Each row was made from one walk, in order. Every step used is in the known rows, and no mark comes twice. Write each row's walk.
Known rows:
gulu-beduz-nilozub-meveve: [  7  -5  -4  -3   5   2  -8  11  -2  10  18 -10  -5 -13  -3   3 -14 -10
   4  -2  -9  -1  -4   6  18   3  15 -15  -5  13   1  26]
noga-nilozub-meveve-gulu: [ 20   1 -10 -16   5  11  -5  -9  -6  -4   8 -16   7  -8  14  -2  -6  10
   8  -7   6   4  -9  -3  -1  13  -6   0   3  24  -5  -8]
beduz-gulu-meveve-nilozub-noga: [ 16  -1  13   8   4 -22   0  -4  18  12   3  -5   0 -11  10  21   4   0
  -1 -11 -13   5   4 -27  -8 -19   6  -9  15  21   6  23]
meveve-gulu: [  4  -6  -2   3 -10  -7   3  -5  -4  -4  15  -6  11  13  -1  -2   6  -6
   2   6   6 -11  -4  -6 -14  -4   3   6  -3  -7 -19 -17]
piguta-nilozub-meveve-gulu-beduz: [  6  -4  -8 -16  -8  24 -13   0   9  -4  18  -5  11   7   6  -6 -10  -2
  -6  13  -8  -6 -10  -9  22   2   1 -27 -10  20 -21   0]
maba-nilozub-riza: [ -9   4 -14  -2   6   7  -7   2   0  13 -14   8   3   3   4   1   7   0
  15 -25  10 -11  -8   2  10  16 -18  14  -8   5   1 -10]
libu-todo: [-20   9  -9   3   9  -5  13  -5 -28  15   3  24  -6  15 -11  -3   4 -12
  -6  -2  -2 -12   4  -2  -3   8  -4  -6  13 -22  12  -5]
beduz-gulu-meveve-nilozub: [ 12  -6  10   9   2 -15   2   1   9   9   4 -12   3  -5  11  15   2   1
  -1  -9  -6   0   1 -26  -5 -17  14  -6   8   8   1  22]
meveve-nilozub-beduz-gulu: [ 16  -2   3  11   1 -11  -6  10  19  -7  -6 -18  17  -4  -4  -6  -8 -14
   4   7  -3  -3 -14  -1  -8 -18   7  26   0  -3 -20  23]
gulu-meveve-nilozub-piguta-pumulu: [ 13  -5   0  11  21  -3   3 -12   1  -7 -14  15  -9 -11   3  18   4  -6
 -11   7  -3   4  -8 -10   7   6 -27 -10  21  -3  13 -12]
meveve-gulu-beduz: [  5  -3  -4  -9  -9  -7   7  -1  -8   2  22  -4   9  16  -9   3  -7 -19
  -9  13  -2  -6  -9   2  -9  -3  11  -8  -7 -13 -25 -11]
boba-nilozub-meveve-gulu: [ 12  -7  -2   5  -7   6  -1   2   0  -4   5  -3   8 -21  17 -19  -4   2
   2  27  -3  -1 -10  -2   5  -1  -7  13 -15  10  -4  -4]
maba-nilozub-beduz-gulu: [  6   6   1  -3   8   4  -8   7  15  11 -13 -10   7   4   5   3  -8 -21
   2 -17   5  -7   1   1  -7 -14   4  19  -7 -10  -7  21]
todo-dunez: [  7 -11 -13   2   1 -16   2  -4   4  19   0  -2  -9  -3 -14 -15  14  11
  -8  12  -3  24  -6  -7  11   9   6  15  11  -2  21  -4]
noga-nilozub: [ 21  -4  -8  -9  13   4   0  -1 -14  12  -8  -8   1   6  -5  -8   0  14
   6 -11  -1  23  -7   3  -3  10   8  13   2  16   4 -13]
riza-nilozub: [ -6 -24  -5  18  -6   0  -8  13   3   7   0   5   7  -7  -9  12  10  12
   3  14  -3  -1  15   5  -1 -15  -1  15   1   1   1  -4]
meveve-gulu-beduz-nilozub-piguta: [  5 -10   9  -6  -1   0 -11   9  -7  -5  13 -11   8  15 -11  11  -9 -12
   6  14   6 -11 -11  18 -12  -5  13  -9 -12   1 -23  -5]
libu-todo-nilozub-riza: [-47   2  -7 -11   0   2  11  -6 -26  19  -2   7  -1   3  -3  -9   0   9
   9  -2   4  -9  -3  10   0  35   1  -6  -1 -10   5 -21]
pumulu-piguta-nilozub-beduz-gulu-meveve: [  7  -1   4 -28 -12  22  -9  -5  23 -27 -19  -6  -4  19   3  -7   8   3
 -11   9 -10  18  -7 -11  22 -16   9  -2 -19   0  -7  17]
piguta-libu-todo: [-28  26  -4   1  -7 -10  34 -13 -24  10   6  25  -3  13  -5 -14  -6  -5
 -10  -3   2  -8  20  -2 -13   3  -4 -13  10 -36  10  -6]
meveve-gulu-beduz-nilozub: [  6  -7   4  -9 -11  -5  -8   6  -4  -2  20 -17  11  14 -10   9 -10 -15
   9  12   6 -11 -10   6 -10 -10  23  -7 -11   3 -32  -2]
meveve-gulu-beduz-nilozub-piguta-libu-todo-dunez: [-13   5   7 -18 -10  -6   2  -1 -11  -2  12  -1   5  18 -19   6 -16 -13
  -1  25  13 -10  -5  18 -15  -2  12 -21  -1 -13 -16  -8]
beduz-nilozub: [  6 -13   3  12   2  -3 -17  11  -3   6   2 -17   0  -4  -6  -3   5   8
  24  -7   5  -3   0   1   3  -8  22  10  -6  19  -1  11]
nilozub-noga: [ 13   1  -4  12   7 -19   3  -9   9  20   0  17  -7  -9  -5   4  11   2
  -2 -12 -21  15  10  -7  -1  -2 -13   2  14  20  18   1]
riza-nilozub-beduz-gulu: [ -4 -19   4   3 -10  -5 -12  14  11   5  -1 -11  13 -11  -4   8  -3   0
   2  19  -4  -5  15  10  -7 -27   5  18 -14  -9 -10  27]
libu-piguta-nilozub: [ -7   0  -3   5   4  21 -14  25   2   0 -11   7  -8  25   4   8   8   2
   0   8  18  10  -2 -10   7   3  17   2   7   5  -8 -16]
nilozub-beduz: [  8   1 -10   0   1  -8   4  -7   0   8  -1  -4   1  -3  -7 -20  -7 -18
 -12   9 -11  13  -5   6   3  -4  -7  19 -11 -22   0  10]
nilozub-meveve: [  4   0 -13  11   9   1   3  -7  -1   5  15   4  -7 -24  17  -9   5   3
  -6 -11  -9  -5   3 -10  19  14 -18  -3   5   2  21  12]
gulu-meveve-nilozub-maba: [  9   2   7  10   5 -15   6 -19  13   1   2   2  -5  -9  -8  22   3  -3
  -4  -5  -6   1  -6 -20  -3  -4 -25  -6  17  11   2  -7]
riza-nilozub-piguta: [ -5 -27   5  22  11   8 -13  16   0   2 -11  16   4  -5 -11  18  13  17
   1  15  -3  -1  15  24  -3  -7 -16  11   1  -2  15 -10]
todo-libu-piguta: [ -4   8   5  28 -15  -9   2  20 -11 -21  -9   3 -15  -2  -1  -4   6  -5
  -9 -11  18  10  10   9 -14  -3  19  13   7 -23   4 -13]
boba-nilozub-maba: [  4  -9  15   2   1 -11   3   2  -3  15  -7   6   0 -13 -14  -9   4  12
   8  13  -4  -1  -3   9  -5   0 -13  20 -22   9   2  -4]
piguta-libu-todo-dunez: [-29  23  -8  -6 -10 -16  32 -16 -16  14   3  21  -7  10 -12 -17  -3   1
 -14   9   5   4  15  -3  -8   6  -2  -9  16 -33  17  -7]

Write each row's walk:
[ 10   8  -5  13  14   0  -6  -1  19  15 -14  16  -3  -1   0  17   8 -10
   6 -28  -7   4   8  -6  -5  -7 -13  11  20  21  12  -6] -> maba-nilozub-noga
[  2   3 -10  -6  -4   1   4  -6  -1  -4  30  -3   3 -11  14   0  -9 -14
 -10   3  -6 -14  -5  -4   9   9 -10 -17  -1  -3  -7   5] -> nilozub-meveve-gulu-beduz
[  7  -3  -4 -22 -11  28 -11  -1  20 -32 -22  -1  -2  23  -7 -18  11   3
  -7  13  -9  18 -11   1  23  -8   3  14 -19  -3 -10   4] -> pumulu-piguta-nilozub-beduz
[ -8  12   0  -7 -16   4  22  -9   7 -29 -11  12  -9  14   2 -15  16  11
  -9  -7   0  12  12  -2   3  -3   1  13  -5 -24   8  -2] -> pumulu-piguta-libu
[  4   7 -13  12  16  15  -6  -1  12   3  -1   5  -4 -11  18   6   2  -9
   2 -27   2 -11   3  -8  11   5 -18   7  12   8  14   3] -> maba-nilozub-meveve
[ 10  -5   6  -9 -11 -10  -8   0   4   2  19 -12   9   7 -10  16  -9 -16
   9   9  -1  -6  -6   5 -13 -13  16 -12  -4  17 -27   1] -> meveve-gulu-beduz-nilozub-noga
[ -7   6   6  13  14  -4  17  -4 -11   6  -9  22  -7   4  -3 -11   4  11
 -11  -3  -2   6  13  17  -7  11 -18  -2   0 -24  25 -12] -> nilozub-piguta-libu
[ 25   2   2 -27   7  -3  -2  -9  -4  14  -8 -23   2  -3   3  -4 -17  -1
  -3  -4  -6  26  -8  -2  -6  -4   9   5  -9   9  -1  15] -> noga-nilozub-beduz-gulu-meveve
[ -5  11   3  14  20  12   5   4   3   6 -22  20  -3  10   2   6   1  -2
  -2 -20   9  -3  11  15 -10   3 -17   8   7 -14  17 -17] -> maba-nilozub-piguta-libu
[  2  -4 -12   9  -2  -6  -5   5   5  -5  -8   0  14  -4  -5  -8   9   7
  16  -1   3  -7 -23   0  10  12 -15  22  -1  11 -14  -9] -> meveve-nilozub-riza
[  6   4   5  26  12  -1   7   6   8 -13 -16  13   8   3  -8  -2   2   5
   0   4   2   1  -2  13 -11  -1 -14  14  15  -7   2 -14] -> meveve-nilozub-piguta-libu
[-33   5  -4  -7   3   3  13  -7 -18  13  -4  -1  -1   4  -7 -10 -11 -11
  -4   9  -2   1  -1  14  -7  16   8   2   4 -23   2 -12] -> libu-todo-nilozub-beduz
[  3   1 -11   3  -3   1   0 -10   2  -8  24  -5   4 -16  20  -3   1  -3
  -2  -1   0 -19   0 -10   6   7 -18  -6   1   2  -3  -1] -> nilozub-meveve-gulu
[-34  20  -1 -15 -15  16  26 -14   2 -31  -8  11 -13   5  12 -12   7  12
  -8  -6   4   0  14   3   3  13  -2  -3   4 -24  13  -5] -> pumulu-piguta-libu-todo-nilozub-meveve
[-13 -11  -1  -4  -6   8   5  -4   6   3  21 -25   6 -17  19  -3 -11   6
   0   4  -3   1  -4   7   2  22  16 -10  -3   7  -8 -16] -> todo-nilozub-meveve-gulu-beduz
[ -2  -7   8 -12   0   5 -12  -3   6  11   1   3   4  13 -20   1   7  16
   7  -3  -6 -10   0  -5   9   2 -11 -10 -14  22 -11  -1] -> piguta-nilozub-maba
[ 12  -8  16  12  14 -12  -2   3   8   6  -4  -5   0  -5  10  18   4   3
  -4  -8  -5   0  -1 -13  -6 -11   4  -7   8   6  10  18] -> beduz-gulu-meveve-nilozub-piguta
[ -3   9   5  14 -26  11 -11  17  -1 -34  -1  -4  -4   0   9  -3  -3  -3
  -7   2  21  -1   3   2  -5  -5  15  -5   1  -6 -15 -13] -> todo-libu-piguta-nilozub-meveve-gulu
[ 12  -5  -3  -2  -6   6   3   4  -2   1   9  -1   8 -20  12 -15 -13  -6
  -4  30  -9   3 -12   3   9   0  -2   4 -17   7  -6   1] -> boba-nilozub-meveve-gulu-beduz
[  9   2   5 -10  -1 -16   5 -10   4  15   4 -14  -2  -9   8  -5 -12 -17
 -16   3 -12  10   1  -9   0 -13   3  -1 -12 -17   3  31] -> nilozub-beduz-gulu-meveve
[  4  -4  -4 -19 -14  33 -13  -4  21 -43  -5  -1   1  15  11  -8  17  12
  -1   6  -1  -2  -8 -10  24  -1  -4  -3 -11  12 -11  -2] -> pumulu-piguta-nilozub-meveve-gulu
[  3  -3   7   0  -2 -18  -1  -1   6  11   2 -11   5  -9  13  10   4   7
   5 -10  -3  -7  -5 -22   4  -3   3  -7  -3  11  -1  20] -> beduz-gulu-meveve-nilozub-riza
[ 17 -10  -2 -19  34   8  -6  -1 -24   4 -23   9  -5   0  -2   1   2  16
   2  -6   7   6  -5  19  -1  25 -15   0   0   4  13 -14] -> noga-nilozub-piguta-pumulu
[  0  -6  12 -16 -12 -11  -9   1  -1  -1  23 -17   9  10 -17  17  -8 -11
  12   7   9 -23  -6  10 -16  -7   9 -11 -14   7 -36   1] -> meveve-gulu-beduz-nilozub-maba
[-24  20  -5 -18 -18   1  25 -13   1 -26 -14  20 -15  19  -9 -14  15   7
 -14   6   5   9   9   0   3   3  -1   5   8 -33  17  -3] -> pumulu-piguta-libu-todo-dunez
[  7 -12   8   1  17   2 -11  18 -10  11   2   0  -5   4 -17   7  -8  -6
   3   3  -7   7  -7  24   7   2  15  -9  -9   5   5  11] -> gulu-beduz-nilozub-piguta
[  6  -2 -15 -24   5   1  -3  -4 -20  14  -9  -6   4   1  -3 -14   1  22
  17 -13   4  15 -16   7  10  28  -8  10 -14  21   0 -14] -> noga-nilozub-riza
[-18  18   2   8  21  14   9   1  -8   5 -23  30  -4  16  -3   8  -2  -9
  -4 -18  10 -12  12  16 -13   4 -20   0  14 -22  19 -16] -> maba-nilozub-piguta-libu-todo
[ 17  -1  -4  18   6  -7   7 -12  10  -1  -2   1  -3  -5   1  11   2  -8
  -8   3 -10  18 -10 -24   3  -8  -9   0  21   7   5 -10] -> gulu-meveve-nilozub
[-15   3  14   8  11   1  -5   6 -16   2  -9   8  -3   4 -10   0  -3   6
  15  -3  10 -11  11  21  -9  -1   2  -6   1  -4  13   4] -> beduz-nilozub-piguta-libu-todo
[-25  22  -1 -13 -15   6  27 -11  -6 -29 -12  24 -12  21  -3 -11  13   2
 -11  -3   4   0  13   1  -1   0  -4   2   2 -35  10  -3] -> pumulu-piguta-libu-todo
[ 19   4  -7  11   2  -8   6 -16  15  -3  -5  -5  -1 -10   0   5 -10 -20
 -14  13 -12  20 -15 -16   4 -12 -14   5  14  -2  -1  -3] -> gulu-meveve-nilozub-beduz
[-39  -4   2  -7  22   6  10  -3 -30  10 -11  19  -8   3  -3   2   1   3
  -1   3   7 -16   6  21  -6  33  -5 -14  12 -23  17 -21] -> libu-todo-nilozub-piguta-pumulu
[  6  -5  10   1   2 -18   7  -4  -1  22  10  -7  -7  -5  13   8   5   3
  -8 -14  -9   3  10 -24  -1 -10  14 -14  -2   0  14  24] -> beduz-gulu-meveve
[  6  -9  -1  11   5   3 -19   6   3   0  10 -18  -3 -23  11  -2   1   7
  23 -10   3 -12   2  -3  16   1   5   0  -2  27   7  24] -> beduz-nilozub-meveve
[  1   9   7  18 -19   1 -10  19   4 -18 -14   8 -11   3  -4   0   2   0
  -7  -6   8  18   9   4  -8  -9  18  -1   7   3  -2 -12] -> todo-libu-piguta-nilozub-noga
[ -9   8  15  12 -20   1  -8  17  -3 -21 -10   1 -11   5 -11   3   4   4
  -4  -8  18   1   8  10 -11  -3  10   0  -3  -6  -9 -11] -> todo-libu-piguta-nilozub-maba
[  7  -3  19   1   3 -23   1  -4  13  11   6 -11   1  -8   3  24   4   4
   3 -14  -3 -14   3 -22 -11 -13  -1  -9   4  11   0  23] -> beduz-gulu-meveve-nilozub-maba
[  9  -7   3 -16  -4  10 -15   7  10  10  -3 -13  14  14  -4 -17 -10  -1
  -2  11 -11   5  -5  -5  13 -15  17  -3 -23   6 -19  23] -> piguta-nilozub-beduz-gulu
[-41  23  -3  -2  -8  -1  33 -15 -15   8  10  10  -2  -6  11 -15 -12   6
  -6  -4   2  -7  20   2  -8  18   2 -18  11 -23  13 -10] -> piguta-libu-todo-nilozub-meveve
[ 13  -8   6  12   4 -12 -20   3  11  11  -1  -8  -3 -12  -7   9   7   6
  25 -12  -7   5   6  -1  -1 -12  10   5   5  40   5  15] -> beduz-nilozub-noga
[ 20   0 -13 -10  15  11  -3  -7  -8   6   2  -9  -3 -15  11  -6  -4  15
   5 -16  -4  14  -6  -2  10  17  -8   3   5  24  13  -1] -> noga-nilozub-meveve
[ -6 -18  -7  11 -13   8 -12   4  10 -11  16  -3  13 -20  10  17   4   8
   4  17   3 -19  14   1   1 -11 -17   3   2   7  -8   0] -> riza-nilozub-meveve-gulu
[  5  -8   0   5  -5   4 -21   3   5 -11  17 -25   6 -17  14   2  -1   2
  25  -3   9 -23  -1  -4   4  -5   5  -2  -5  25 -10  15] -> beduz-nilozub-meveve-gulu
[ -4  11   4   5 -25  11  -8  20  -2 -31   3  -3  -6   4   4   1 -11 -11
 -12   5  16   4   0   7  -3  -4  21 -14  -2  -8 -20 -10] -> todo-libu-piguta-nilozub-meveve-gulu-beduz
